Each row was made from one small tree. The marks that hang from a mark follow it in brackets, in alphabetical order. Every link used is in the known rows. Write each row's tree.
(in the rows, 128 means zero)
Known rows:
K{R{A S Y}}: [126 151 130 164 125 197 121 147 137 137 100 149 132 142 108 111 121]
T{Y{R}}: [100 124 122 146 114 105 112  99 116 123 124 133 144 145 139 147 116]
R{A K S Y{T}}: [110 166 120 194 129 252 137 169 209 139  94 156 127 156  94 113  97]
A{R{K S}}: [136 126 130 161 135 176 134 126 148 132 105 136 129 142  91 130 126]
S{K{R{A Y{T}}}}: [120 186 130 148 147 227 130 163 151 128  99 142 134 134  77 118 120]
Y{R{A K S} T}: [113 161 117 198 129 234 131 164 182 128  95 159 144 175  74 124 102]
R{K S}: [128 130 124 165 126 180 138 149 149 137 104 148 120 138 104 121 124]
P{R{A}}: [124 140 127 139 117 158 122 129 143 132 115 132 133 113 115 112 135]
R{A S{K} Y}: [112 157 124 182 134 232 129 155 151 144  93 146 125 143  98 119 124]
A{R{K S Y{T}}}: [109 156 127 178 131 214 131 136 196 133 108 139 135 153  87 131 103]
Y{T}: [125 142 128 132 133 152 130 139 156 121 130 133 134 136 118 131 115]
Q{A{R{S}}}: [103 112 130 142 148 141 113 118 135 132 113 122 136 138 105 135 135]
Q{A{R{S Y}}}: [ 78 129 127 154 140 154 108 117 155 139 114 120 135 139 112 132 125]
R{K{S} Y}: [ 98 153 115 147 134 151 130 143 146 130 110 130 119 131 119 131 122]
T{Y{R{A}}}: [110 131 121 159 121 140 114 110 128 125 111 138 146 151 132 138 111]
T{Y{R{A K}}}: [109 138 117 171 123 167 124 124 147 129  98 145 138 150 114 132 109]
Q{A{R{K{S} Y}}}: [ 72 145 118 137 159 140 116 127 150 129 105 111 127 129 100 139 130]

Which tree is each row?
[102 120 126 155 150 169 123 132 153 136 100 128 128 137  85 129 133] => Q{A{R{K S}}}
[114 152 120 186 126 207 121 150 162 124 108 152 152 177  91 130 105] => Y{R{A S} T}
[107 164 128 152 137 189 131 131 195 128 118 126 135 141  93 131 104] => A{R{K Y{T}}}
[110 136 121 186 129 194 119 127 119 132  88 152 142 158 101 140 123] => T{Y{R{A S{K}}}}
[117 173 124 137 146 179 122 153 141 117 106 138 138 142 103 126 115] => K{R{A Y{T}} S}
[112 143 127 173 127 190 128 126 169 139 106 136 129 144  97 128 116] => A{R{K S Y}}
[102 161 118 162 128 175 130 148 167 122 118 140 142 157  88 134 107] => Y{R{K} T}
[108 156 132 140 133 161 121 116 175 124 132 120 142 143 110 137 107] => A{R{Y{T}}}
[105 146 121 178 118 194 132 147 169 144 105 146 119 139 112 118 114] => R{K S Y}
[106 150 121 142 143 147 126 121 145 126 111 119 128 136 105 140 124] => A{R{K{S} Y}}
[105 174 114 163 145 211 134 164 186 125  99 140 127 147  99 125 104] => R{A K{S} Y{T}}
[102 125 118 184 112 157 122 119 136 133 100 152 136 154 117 140 112] => T{Y{R{K S}}}
[116 145 131 151 119 162 119 137 124 135 113 143 130 135 116 119 125] => K{R{S Y}}
[112 167 132 131 129 161 122 142 151 124 125 134 136 132 111 123 113] => K{R{Y{T}}}
[105 146 122 173 120 172 119 139 149 123 122 147 150 170  99 139 109] => Y{R{S} T}
[110 165 124 157 130 200 126 149 188 131 117 136 135 145 116 120 101] => R{A Y{T}}
[133 143 117 146 148 173 138 154 138 125  96 137 122 135 105 125 128] => R{A K{S}}
[111 131 116 196 118 192 123 130 150 134  86 158 138 161 110 132 108] => T{Y{R{A K S}}}
[138 136 122 177 132 216 139 160 162 138  91 153 122 145  99 113 120] => R{A K S}
[150 135 132 152 133 183 126 147 116 130  99 151 133 140 101 113 131] => K{R{A S}}
[125 147 126 170 125 214 128 147 132 139  91 147 129 119  85 115 146] => P{R{A S{K}}}
[102 160 121 181 122 218 134 160 197 137 107 150 125 149 102 121 101] => R{K S Y{T}}
